Each row was made from one path, in order. Every step used is in the known rows, and no mark comes twice. Write each row's path.
Known rows
sigiv-rana-dofam-diviz-fedeseb: [ -8  21  17 -35 -11 -16  -1  26  25 -32  -2  15 -42   0 -10   5  -7 -13
   5   3 -16  -5]
dofam-rana-sigiv-fedeseb-mumop: [  4  19  56  -8 -30  24 -22 -18   0  16 -36  14  52   0  -8 -12   3  -4
 -14   2 -10  10]
mumop-dofam-rana-sigiv: [ 39  10 -48  -3 -15  16  -2  -1  67 -13 -37  -7  58   7   8 -15 -13  28
   3  -9 -16  -8]
mumop-dofam-rana: [ 15   4 -28   1  -5  22  16  10  61   9 -27   4  38   2  22  -7 -18  19
 -14 -19   2   0]
mumop-dofam-rana-sigiv-fedeseb-diviz: [ 13  23 -13   4 -21 -33  11   4  58  12 -37  -5  39  -3 -15   9  19  23
  23   0  -8   4]
fedeseb-diviz: [-20  12 -16  -3 -17  22  15 -20  25  12 -17  22  40  -7  18  15  -5   2
   0 -15  17 -11]
rana-sigiv-fedeseb: [ 14  19 -17   0 -33   1 -33 -24   2 -23 -38  27  31  -4 -38 -13   9 -14
   7  -5  -4  13]
dofam-diviz: [  5   1  -9 -33 -20  43  -3  -8  14 -19 -12  19  10  -3  16  -5  -7   0
 -15 -11   8   9]
sigiv-rana-dofam-diviz: [  4  14   4 -40 -21  63  14  18  16 -39  -9  18  -7  -9  -6   8  -6 -28
  -9   0 -20  -6]
sigiv-fedeseb-diviz: [-29  19  17   3 -23  -7   9 -13   8  16 -19  32  18 -13 -14  16  17 -10
   4 -10  20  12]
zuvuk-diviz: [-48  15 -47   2 -24  40 -15  -9  29 -18 -30  41  22  -6  -8   2 -24 -38
  -5 -27  16 -10]
mumop-dofam-diviz-fedeseb-sigiv-rana: [-19  23  56 -10   1   7  22  35  31  23  -3   0 -18   6 -33  30  17  25
  35 -17  22  -1]
zuvuk-diviz-fedeseb-mumop: [-82  24  27  11 -22 -18 -28  -6  30  21 -18  39   4   1   8   8 -27 -19
  -6 -24  30 -22]
zuvuk-diviz-fedeseb-mumop-dofam-rana: [-63  22  21  16 -11 -34  -5  24  77  38 -22  14   4   5  23   9 -27   7
  -7 -22  23 -22]
zuvuk-diviz-fedeseb-mumop-dofam: [-77  25  12  28 -21 -34 -17  15  67  33 -20  28   3   0  14  17 -22   2
   1 -29  37 -33]
fedeseb-sigiv-rana-dofam: [-18  19  39  -5 -13  80  30  18   1   8 -14  14  44  -5 -25  25 -10 -29
   5 -12 -13 -10]
diviz-zuvuk: [ 12   0 -52  -6 -12 -20 -29 -40   2  -7 -14  38   7  13   6   7  -8  10
  -1 -18   0  -2]
mumop-dofam-rana-sigiv-fedeseb: [ 30  18 -21   4 -22 -16 -12   6  47  -6 -42   2  39   0 -25 -13   9  13
   8  -4 -14  15]
fedeseb-sigiv-rana-dofam-mumop: [ -8  14  31 -22   7  38  13   5   2  11 -19  11  11   5 -42  16  -8 -36
  -3  -4 -23 -15]
rana-dofam-diviz: [  6   1 -13 -36 -24  28   7   8  27 -28  -8   7   7  -6  32  -1 -21 -11
 -26  -1 -18   1]
fedeseb-mumop-dofam: [-20   9  20  18 -23  42   3   1  45  40 -20  20  52  -7  30  12 -12  21
 -28 -24  30 -26]
zuvuk-diviz-fedeseb-sigiv: [-76  22  16  12  -8 -16  -6   5  22  22 -18  25  12   7 -21  19 -23 -18
  24 -28  23  -2]
rana-sigiv-fedeseb-diviz: [ -4  24  -6   0 -32 -19 -10 -24  14  -5 -31  20  34  -7 -30   8  21  -3
  22  -2   1   4]

Which path is each row?
[-31  10  66 -24 -17 -10 -16  -4  14  23  -1  16  -8   3  32   3 -10  19
 -18  -9  23  -4]  dofam-diviz-fedeseb-mumop
[ 17  11   9   2 -23  35  -3  -3  57  23 -34  -7  73   5  23  -4 -13  34
 -14  -9  -5 -22]  fedeseb-mumop-dofam-rana-sigiv
[  8  18  25   6 -13 -42 -19   6  68  29 -26 -10  38  13  25  -7 -16  46
   1  -6  -2 -21]  diviz-fedeseb-mumop-dofam-rana-sigiv
[-76  35  33   8  -5  22   0  14  10  10 -18  34  -7   5 -60  26  -5 -37
  41 -27  21  -9]  zuvuk-diviz-fedeseb-sigiv-rana
[-20  18  46  -3  -8 100  21  -1 -12  18 -17  24  41  -3 -42  22   3 -19
  17 -21  13  -2]  fedeseb-sigiv-rana
[-33  15  66   8 -31  32 -15 -13 -13  34 -21  40  33 -12  -4   4   4 -18
 -27 -14  24   7]  sigiv-fedeseb-mumop
[ -5  21  29  22 -39   1 -20  -5  29  25 -34  17  48  -7 -15   5  13  14
  -5 -11  13 -10]  rana-sigiv-fedeseb-mumop-dofam
[ -7   6 -40  -7 -11 -34  -5 -42  13  10  -9  31   6  10  12  28   5  20
  15 -13   6 -11]  fedeseb-diviz-zuvuk
[-61  22 -33   7 -14 -41 -30  -4  40 -13 -23  36 -12   3  -9   0 -27 -25
   9 -25  19  -9]  zuvuk-diviz-fedeseb
[-66  29  23 -12   8 -37  -6  20  26   5 -20  21 -39  11 -62  22 -17 -54
  23  -8 -15 -21]  zuvuk-diviz-fedeseb-sigiv-rana-dofam-mumop
[ -5   7  33   5 -14  45  15   8  52  45 -22   3  52  -1  42   3 -16  25
 -29 -18  13 -16]  fedeseb-mumop-dofam-rana
[-37  27   0  12 -20 -42 -24  12  79  17 -35   1  22  11   8   1 -24  16
  11 -13   3 -29]  zuvuk-diviz-fedeseb-mumop-dofam-rana-sigiv
[-32  15  33  23 -13 -37 -13   7  53  45 -12  15  21   2  31   9 -16  34
 -13 -22  32 -24]  diviz-fedeseb-mumop-dofam
[ -7   8  -2 -30 -14 -51  -9  17  40 -22  -3   4 -23   2  30  -3 -24   5
 -12   1 -14   2]  rana-dofam-diviz-fedeseb
[ 34  10 -33 -19 -16  30 -16 -22  29 -24 -36   2  53   9   3 -23 -18   8
  -5  -4 -23   3]  dofam-rana-sigiv
[-22  20  45 -19  16 -40  -4  13  12  19 -12   8 -19  13 -48  13 -10 -21
  12  -2 -21 -14]  diviz-fedeseb-sigiv-rana-dofam-mumop
[-13  14 -14   0 -18 -67 -15 -35  -8  14 -12  39 -11   3 -17  30  25   4
  22  -8   9  13]  sigiv-fedeseb-diviz-zuvuk
[  5   9  22 -36  -9  28  15   4 -16  -5   3  14 -15  12 -22  40   9  -6
  22  -1 -27   0]  fedeseb-sigiv-rana-dofam-diviz-zuvuk
[-30  16  48  25 -30  11  -3   6  24  45 -22  29  31 -13   2  13   8   7
 -19 -20  31  -3]  sigiv-fedeseb-mumop-dofam
[-17  13  46  10  -3 -34  -1  14  62  50 -15   0  22   8  41   1 -19  37
 -16 -15  16 -15]  diviz-fedeseb-mumop-dofam-rana
